Known rows, with every way that one mark hangs from another
Y(L(R) Q S V): [-56 -26 -27  27 -34  42 -55   2 -38 -17   3 -55  43  28  10  25 -46  -6
  15  14 -55  22 -38  12 -30 -56  17 -44 -13 -20]
U(L(Y)): [ 19 -17  -5 -32 -23 -14  28 -32  -3 -36 -26  -8  14  -5 -19 -72 -44 -20
 -26  35  45 -25  19 -28   0 -35  10 -17 -19  11]
V(F(L(H R Y)) M): [ 32  41 -10  27  11 -16   6  18  21  27  35 -28 -55 -13  21   3  69  14
  -2 -26 -18  12  32  11  -4   8 -20  55   9  20]
Q(U(L(H R) V)): [-13   2  10  -1 -26 -10  64   8   7 -12 -19  25 -17  -8 -34  13   0 -25
 -45  15 -17   0 -16 -29  11   7  17 -35  20  17]
V(F M): [  4  39 -13  28   0   2 -53  17  38  50  41   9 -13 -16  26   4  46  18
  26 -36  34  17  14 -11  11  -6  -5   9 -12  35]
Y(L(F) S V(M)): [-40  -5 -32  11  -6  17 -48  33 -18  38  27 -24  32 -16  48  16 -13  25
   4  11  -4  60 -47   0 -39 -51  14 -32  -9   6]
Y(B L): [ 13  16  13 -40  10  22 -64  -2  11 -25  48  18  54  -5 -21 -35 -14  31
  28  21  45  13 -30  38  34   5  25 -41 -43  -6]
Y(B L Q): [-12  -1   0 -42 -16  47 -91  -8  -2 -48  36   0  49   7 -44  -6 -50  19
  58  13  24  24 -22  35  22  -4  17 -55 -45 -22]
L(F H R Y(B V)): [ 12   1  48   3 -43  -3  84  -8  -8 -48 -36 -31 -70  -4   4  29  -8   1
 -16  52 -10   3 -16   5 -28  51 -38  52  24 -26]
L(H R): [ 17  -2  17  10  11  14  44 -30  29 -21 -22 -13 -49   0  -6   7  37 -16
 -40   3 -22 -43  -5  -3  10  44  -4  14  45 -35]
U(L(F H Y)): [  5 -22   8 -42 -11  -4  56 -23   4 -41 -45 -13 -41 -32 -20 -32 -41  -3
 -28  49  36  -4  13 -29 -32  12 -11   0  11 -19]
B(Y(Q)): [-13 -25   7  -9  15 -12 -19 -57 -18   1 -40  27  47  40  -2 -10 -27  -4
  28 -33  -5 -37  30  23  14 -23  18  -8  15   1]
U(V(F(L(R)))): [ 19  -9  -2   5  44 -21   7  39   9  35  37  18  23   8 -12  -3  34  -3
  34 -11   9 -16  14  21  10  32  11  30 -11   6]
L(R): [ 20  -7  13  15 -13  -6  25 -14  16 -16  -1   6 -10  13  15 -17  25 -38
 -21 -11   4 -45  -8 -14  23  13   0   9  18  -4]
Y(Q): [-10 -39 -15 -15 -14  24 -43 -30   6 -14 -19  17  22  22 -24  -6 -48 -33
  26 -12  17 -15  24 -16  14 -10  -1 -35  -6 -28]
M(V(F)): [  9  37  -8  28  38  -8 -49  -3  23  45 -12  40   5  10  29   2  -1  18
   3  -3  29 -30  -4 -40  20  14 -41  19 -30  -4]
V(F(L) M): [ 25  34 -23  17  19 -16 -39  21  31  55  51   1 -11 -11  36 -14  52  10
  22 -38  11  25  29   3   1  -4 -15  36  -6  23]
U(L(F H R) V): [  3 -16   8 -26   7  -5  74  25  10 -18  -7 -24 -37 -37 -24   1   5 -11
 -15  32  13 -13 -40 -19 -38  52  10  28  32  -6]
V(M): [ 25  11 -25  -2  -3   0 -30  -6  28  34  22  13   8  -9  15 -25  26 -13
 -13 -31  34  -1   2 -24  25 -29  10 -11   6  23]
M(V(F(L(R)))): [ 25  39 -10  28  42 -23 -25   3  17  40  -3  24  -7  14  41  -4  16   6
  -7  -7   1 -31  -3 -30  12  21 -49  47 -20  -9]
Y(B Q): [  4  -8  10 -29 -40  39 -75 -40  11 -20   9  12  42  16 -23 -10 -56  -4
  39   3  34   9   0   9  24   2  -5 -32 -30 -21]
U(V): [ 18 -29  -9 -18  38  -8   1  17   7  29  15  36  50   8 -33 -15   4 -13
  18  -4  38 -28   4   2  27   9  31 -12 -10   2]
L(F R Y(B(U))): [ 20  17  63   4 -55  -8  62  -1 -15 -64 -21 -10 -46 -20  12 -10   1 -17
 -15   6  19  -4   1  -6   1  46 -34  46  -1  18]
M(V(F(L(Y)))): [ 28  32 -13  19  46 -26 -27   0   8  39 -11  30   1  16  28 -11   0  13
  -3   1  13 -27  16 -28  16   6 -48  38 -33  -7]
U(V(M)): [ 24  -6 -25  -9  29  -8 -10  30  14  46  35  21  36  -4 -22  -9  30  -8
  10 -22  36 -10  -8  -6  27  -9  35  -4  -3  28]
F(L): [ 45 -30 -16 -29  39 -27   6 -19  11  17   9  23  30  16  13 -58  -2 -32
  -9  -6   5 -15  35   8  13  -1  -7  17   4 -31]

Rows
[ 16  20  68   0 -32  11  83 -17  -2 -68 -43 -29 -86 -34 -10  14  13   3
 -35  20  -7  -2   3   5 -12  76 -37  51  26 -14] => L(F H R Y(B(U)))
[  6  34  -8   9   4   1  33  34  24  14  31 -50 -38 -38 -19   3  49  14
  -8   7   2  -1 -33  -8 -26  23  20  36  15  36] => U(L(H R) V(F M))
[ 23  33 -16  19  51 -21 -39  -1  19  49  -6  34   5  13  36 -10   3  12
  -1  -4  12 -24   5 -30  14  16 -47  37 -27 -13] => M(V(F(L)))
[-11  -2   5   9   3 -22  17  31   6  29   7  67  15  11 -19  23   9 -12
   2 -11  -6  14  22  -7  30   7   7 -32  -8  17] => Q(U(V(F(L))))
[-12  -7  10 -17  28  13  25  24  11 -43   4  -1 -47 -23 -12  22  23   7
   1  13  -5  -4 -29  12  -9  51   3  -6  25 -37] => Y(L(F H R))
[-19  16  28 -14 -21  40 -52  20 -12 -22  50 -12  16 -34  31  24   5  51
   3  14  13  35 -60  32  -9  14   8 -33 -23  -6] => Y(B L(F R) S)
[ 21  -8  18 -15 -25  13 -24 -34 -19  -9  -3   7  40   3  -6 -26 -28  25
 -20  21  37  -7  27  13  27 -36   7 -33 -42   8] => L(Y(B S))
[ 41 -40 -19 -32  16 -25  16 -21 -16 -15 -11   6  18  28 -15 -48 -28 -34
  -1   2  -6 -16  61  10  12 -21 -12  13  -9 -28] => F(L(Y(Q)))
[ 15 -21  31   3 -35 -25  79  16 -15 -52 -27   7 -62  -4  12  13   6 -30
 -12   9  17 -28   9 -21  -4  29 -28  31  16   1] => L(F R Y)
[ 28  42 -15  30   6 -19 -19  25  29  43  54 -14 -30 -10  43  -6  68   1
  12 -42  -6  16  16   3  -1   4 -17  51   4  28] => V(F(L(R)) M)
[-15  12   3   1 -48 -21  57  40   3   0   2  29 -26 -22  -4  23   8 -30
 -31  -4   1  24 -32 -46   1  -3   8 -23  19  46] => Q(U(L(F R) V(M)))
[ 24  35 -20  15  30  -7 -29  13  38  53  42  -9 -32 -18  25  -2  57  20
  11 -30  -2  26  30   8  -5  10 -16  39   6   7] => V(F(L(H)) M)
[-16  29  27  30  37  -4  -7 -40 -29  44 -27 -10  71  -9  17 -35  29  18
 -27 -72 -24  -8  20  30   9 -23  40  21  14  66] => B(U(V(M)) Y(S))
[ 30 -29  -7  -9  11  -2  42 -29 -19 -24 -20 -36 -28  14  -7  -8   4 -17
 -40   4 -56 -19  42  18  -7  -2 -15  25  21 -42] => F(L(H R Y(Q S)))
[-35 -11   5  -2  22  39  -7  18  -7 -18   7 -20 -31 -37  13  45  23  37
 -24   9 -22  13 -35  16 -25  24   8 -33  20 -34] => Y(L(F H R) S)
[  5  12   2   8 -57   8 -34 -15 -13 -10   0 -21  22  28 -14  -9 -46   5
  38  21  19  23  23   7   5 -40 -12   3 -46  20] => L(Y(B Q V(F M)))
[ -8   9 -12  -7 -32 -17  28  20   7  14   3  36  12 -12 -22  -3  -5 -22
 -31  -1  11  20 -13 -40  20 -30  25 -48   1  45] => Q(U(L V(M)))
[-43 -18  -6  22 -12  14 -12  28 -27   3  10 -29  21  -2  47  21 -14   7
  -1  24 -26  29 -53   6 -41 -21   6 -18  -1 -12] => Y(L(F R) S V)
[ 31  31 -20  15  11 -23 -22  20  17  41  42  -4 -18  -7  24 -16  46  13
  18 -30  11  21  42   7   4 -15 -14  37 -15  30] => V(F(L(Y)) M)
[  6  -3 -18 -39  15  -1  37  30  18  17  10 -19 -25 -52 -24  -4   7   7
 -10  18  35  18 -34 -27 -36  22  16  14  23  11] => U(L(F H) V(M))
[-51 -22  -5   6  25  14 -37 -47 -40   9 -38 -18  60  38   3  16 -37  34
  19  -5 -51  -1   1  49 -22 -48  32 -27  11 -13] => B(Y(L(H) Q S V))
[-41 -10   7 -11  23  -1 -10 -36 -24 -23 -40  28  24  31 -30  23 -19  18
  18 -21 -38 -11  15  37  14 -17  29 -41  20  -5] => B(Y(L(H) Q(U)))
[-39 -14   4 -12  22 -13 -15 -14 -35 -14 -22  38  50  37 -30  17 -20  10
  35 -28 -27 -12  10  38  21 -28  40 -39   4  16] => B(Y(L Q(U(V))))
[-13 -23  27  23 -30   4  83  -5 -24 -26 -54 -41 -72 -10  21  48  -2   2
 -44  38 -35  -2  -3  -9 -45  23 -31  31  37 -29] => L(F H R Y(S V))
[-15  -6   2 -14 -13  -8  46   4   9   0 -21  38   2  -9 -41   6 -17 -16
 -36  19  -1   9  -4 -29  14  -2  20 -50   9  12] => Q(U(L(H) V))
[-60 -37 -38   9 -16  45 -81  -5 -35   2   0 -36  70  26  -1  13 -69   5
  28  20 -32  35 -19  12 -27 -66  21 -67 -30 -26] => Y(L Q S V)
[-12   3 -32  36 -35   0 -36   4   3  28  11 -40   6  34  26   6 -22 -31
  45 -12 -34  32   7  -7 -29 -29 -24  33  -3   1] => Y(Q V(F(L(R)) M))
[-11 -35  16  16 -67 -15  66  11 -32 -55 -44 -22 -49  22   8  27 -40 -48
  14  22 -12  -7   2 -25 -30   6 -37  35  13 -10] => L(F R Y(Q V))
[-45 -10  -7  -3  -7  32   6  27 -11 -56  -3  -2 -28   8 -69  62  -4 -11
  10   0 -57   9 -19  11  12  15  22 -56  13 -21] => Y(L(H R) Q(U(V)))
[-25  -8   7  -8  56   4 -24 -42 -24  13 -22  11  47  10   7   1   9  52
  -7 -18 -22 -21   7  52   3 -25  41 -30  15  -3] => B(Y(L(H) S))
